Known rows, with every step that occurs:
zitod-kunod-pizam-gatikug-kupuf: [-0.84  4.11 -0.53  3.18 -1.50 -1.10 -1.43 -0.30 -1.14 -5.49 -1.96  1.68
  0.50  1.12  2.93  3.20  1.63 -1.05  2.78  0.74  1.35]
zitod-kunod: [-0.72  2.60 -2.23  2.87 -1.78 -0.13  0.03 -1.12 -0.54 -1.73 -0.82  2.36
  0.26 -0.43 -1.11  2.06 -0.31 -0.66  2.66 -0.01  2.89]
fipif-zitod-kunod: [-1.92  2.75 -2.07  2.36 -2.37 -0.18  0.13 -1.06  0.18 -0.12 -0.73  2.61
  0.32  0.11 -3.46  2.59 -0.59 -0.65  1.41  0.32  2.88]
fonaz-fipif: [ 0.55  0.93 -2.32  2.27 -0.56 -1.55 -1.91 -2.32  0.24 -2.45 -0.19  4.45
 -0.91 -2.23 -3.19  1.62 -2.20 -0.81  2.55 -2.07  1.78]
kupuf-gatikug-zitod-fipif: [-0.04  1.27 -0.90  2.85 -1.65  1.27  0.12  0.08 -1.51 -4.07 -0.49  4.98
  1.41  0.94 -1.05  2.47 -2.18 -0.55  2.43 -0.44  2.98]
fipif-fonaz: [ 0.03  0.70  0.19  2.27 -0.33 -1.44 -2.51 -1.25 -0.83 -2.09 -0.62  3.31
 -0.32 -0.19 -5.61  2.94 -1.91 -0.15  2.27  0.71  2.38]
fipif-zitod: [-1.04  2.34 -1.79  1.97 -0.80 -1.60 -2.08 -0.86  0.83 -0.48 -0.17  3.27
  0.77  0.63 -6.55  2.22 -2.52 -0.27  0.90  0.48  2.25]
kupuf-kunod-pizam-gatikug-zitod-fipif: [ 0.17  1.50 -1.20  2.24 -2.02  1.12 -0.10 -0.21 -2.33 -5.27 -0.65  3.39
  1.33  1.60  1.66  2.39 -0.09 -0.18  3.04  0.15  3.71]
pizam-gatikug-kupuf-kunod: [ 2.35  3.49 -1.19  2.47 -0.46 -1.61 -1.78  1.15  0.05 -3.17 -1.82  1.43
  1.08  1.74  0.82  0.97  1.22  0.02  3.60  0.19  0.99]
kupuf-kunod-nenuv: [ 0.85  3.75 -2.43  2.27 -0.77 -1.02 -1.59 -0.04  1.15 -1.84 -0.18  1.66
  2.09  2.86 -2.80 -0.19 -1.18  0.41  3.11 -0.43  3.00]
kupuf-kunod-pizam: [ 1.01  2.79 -1.38  2.31 -0.58 -2.25 -1.84  0.72 -1.03 -3.15  0.37  1.33
  1.06  2.63  2.26  1.75 -0.92  0.05  3.83 -0.53  2.85]
fipif-zitod-kunod-pizam: [-2.38  3.13 -1.41  2.47 -2.24 -1.02 -0.48 -0.67 -0.96 -2.20  0.13  1.98
  0.54  1.64  0.56  3.45 -0.64 -0.69  2.00  0.06  3.25]
zitod-kunod-pizam-gatikug-nenuv: [-2.25  2.81 -2.00  3.68 -1.08 -0.77  0.33 -0.61 -1.39 -5.49 -1.16  1.87
  0.18  0.40  2.24  3.23  0.19 -0.77  2.71  0.54  5.07]
pizam-gatikug-kupuf-kunod-nenuv: [ 0.76  4.66 -1.69  2.57 -1.01 -0.97 -1.70  0.32  1.09 -3.36 -1.35  1.34
  2.09  3.14 -1.10  0.33  0.47  0.17  3.07  0.06  1.86]
fonaz-fipif-zitod-kunod-nenuv: [-2.62  3.45 -2.60  2.29 -2.69  0.24 -0.10 -2.10  1.42 -0.95 -0.32  3.00
  0.70  0.77 -4.28  1.58 -0.96 -0.62  1.27 -0.91  3.19]
gatikug-nenuv: [-1.21  0.73 -2.97  3.93  0.42 -1.04 -0.84 -0.67  0.02 -2.89 -0.63  3.06
  0.74 -0.46 -1.03  2.23 -1.45  0.02  2.54 -0.54  3.85]
gatikug-zitod: [-1.68  1.72 -1.52  2.82 -0.48 -1.00 -2.17 -0.90 -1.09 -3.75 -0.29  3.55
  1.12  0.39  0.26  2.07 -2.07 -0.21  2.30 -0.89  2.26]
fonaz-fipif-zitod-kunod: [-1.93  2.01 -2.33  2.14 -2.60 -0.12  0.30 -1.88  0.47 -0.17 -0.59  3.54
 -0.66 -1.28 -3.17  2.59 -0.57 -0.97  1.38 -1.03  2.55]
fonaz-fipif-zitod-kunod-kupuf-gatikug-nenuv: [-2.21  3.08 -1.47  3.89 -0.84 -0.17  1.31  1.22  0.67 -2.84 -0.63  3.87
 -1.16  0.32 -0.80  3.12 -1.90 -1.07  2.66 -1.01  3.02]
pizam-gatikug-zitod: [-1.45  3.23 -0.91  2.34 -0.94 -1.09 -2.01 -1.01 -1.54 -5.69 -1.01  3.17
  0.64  0.46 -0.34  2.07 -1.54 -0.60  2.20  0.34  2.75]
fonaz-fipif-zitod: [-0.99  1.41 -2.09  1.69 -1.12 -1.62 -1.87 -1.93  1.13 -0.43 -0.02  4.45
 -0.52 -1.12 -6.19  2.33 -2.56 -0.68  0.99 -1.24  1.80]

Rows:
[-0.28  3.83 -0.43  3.10 -0.64 -1.74 -2.55 -0.30 -0.90 -5.92 -1.73  1.99
  0.76  1.37  1.70  2.91  0.64 -0.90  2.72  0.79  0.82]	kunod-pizam-gatikug-kupuf
[-0.78  1.37 -1.19  2.42 -1.99  1.19 -0.41 -1.13 -2.43 -5.92 -0.62  3.98
  1.12  0.81  0.50  2.85 -0.75 -0.51  2.48  0.33  3.69]	kunod-pizam-gatikug-zitod-fipif
[ 1.27  4.61 -0.62  1.76 -1.06 -2.36 -1.82  0.26 -1.45 -5.36 -0.70  1.20
  0.49  2.18  0.28  1.75 -0.55 -0.57  3.43  1.15  3.32]	kupuf-kunod-pizam-gatikug
[-0.68  2.47 -1.59  3.96  0.14 -1.54 -0.16  0.93  0.07 -3.52 -0.73  3.50
  0.70  0.75 -1.02  2.45 -2.62 -0.63  2.61 -0.41  3.77]	kupuf-gatikug-nenuv
[ 0.30  5.70  0.07  3.21 -1.08 -0.47  0.17  2.06 -0.16 -3.56 -0.48  2.88
 -0.71  1.79 -1.71  1.96 -2.50 -1.33  3.64  0.56  1.62]	zitod-kunod-kupuf-gatikug
[-0.45  5.12 -0.05  2.73 -1.60 -0.57  0.35  1.46  0.44 -2.61 -0.37  3.77
 -1.52  1.04 -2.91  2.45 -2.75 -1.59  2.88 -0.30  1.35]	fonaz-fipif-zitod-kunod-kupuf-gatikug
[-1.16  4.26  0.19  3.16 -0.43 -0.87 -1.40  1.59 -0.98 -5.07 -0.16  3.81
  0.11  2.02  0.60  2.22 -3.27 -0.81  3.09 -0.43  1.46]	kunod-kupuf-gatikug-zitod
[-1.70  3.95 -1.50  2.87 -1.42  0.47 -0.13  0.45  0.38 -1.59 -0.25  2.35
 -0.92  0.75 -3.08  2.36 -0.91 -0.71  2.86  0.71  1.54]	fipif-zitod-kunod-kupuf
[ 1.03  5.36  0.19  3.06  0.00 -1.41 -1.26  2.12  0.07 -4.07 -0.16  3.24
 -0.48  2.00 -3.29  1.71 -3.65 -1.14  3.61  0.62  1.21]	kunod-kupuf-gatikug
[-1.39  3.58 -1.37  4.47 -0.32 -0.15  1.20  1.77 -0.01 -3.80 -0.77  2.96
 -0.37  0.97  0.44  2.67 -1.69 -0.86  3.50 -0.14  3.26]	zitod-kunod-kupuf-gatikug-nenuv
[-1.91  4.46 -0.94  3.15 -1.47  0.79 -0.10  0.38 -1.15 -4.98 -0.83  2.21
 -0.96  0.65  0.84  2.25 -0.31 -0.93  3.67  0.65  1.83]	pizam-gatikug-zitod-kunod-kupuf
[ 0.66  3.70 -2.15  2.88 -0.64 -0.87 -1.89  0.40  1.37 -2.14 -0.91  1.55
  2.31  3.08 -0.69  0.19  0.18  0.44  3.16 -0.71  1.64]	gatikug-kupuf-kunod-nenuv
[-1.56  3.31 -1.65  2.71 -1.59  0.47 -0.02 -0.18  0.53 -1.64 -0.21  3.06
 -1.66 -0.33 -2.90  2.46 -0.94 -0.99  2.90 -0.35  1.25]	fonaz-fipif-zitod-kunod-kupuf
[-0.20  0.26  0.83  1.91 -1.91  0.61 -0.84 -0.39 -2.73 -4.47 -0.82  3.45
  0.31  1.47 -0.86  3.59 -0.05  0.02  2.93  0.71  3.51]	kupuf-kunod-pizam-gatikug-zitod-fipif-fonaz
[-1.06  3.69 -0.58  2.14 -1.27 -1.58 -1.87  0.17 -2.17 -6.06 -0.61  2.16
  0.92  2.19  3.34  2.20 -0.73 -0.37  3.01 -0.05  3.12]	kupuf-kunod-pizam-gatikug-zitod
[-0.14  1.98 -0.62  3.10 -1.37  1.74  0.13  0.81 -1.38 -4.61 -0.31  4.80
  0.79  1.26 -0.80  2.47 -2.20 -0.61  3.02 -0.23  2.31]	kunod-kupuf-gatikug-zitod-fipif
[-0.53  5.80  0.15  2.88 -1.41 -0.49  0.28  2.03  0.24 -2.55 -0.43  3.02
 -0.68  2.09 -3.20  2.37 -2.67 -1.34  2.85  0.79  1.58]	fipif-zitod-kunod-kupuf-gatikug
[-1.49  4.20 -0.91  1.75 -2.57 -1.34 -0.63 -1.56 -1.17 -4.65 -0.83  2.42
 -0.77  0.23 -0.80  3.12 -0.35 -1.42  2.01  0.57  3.39]	fonaz-fipif-zitod-kunod-pizam-gatikug
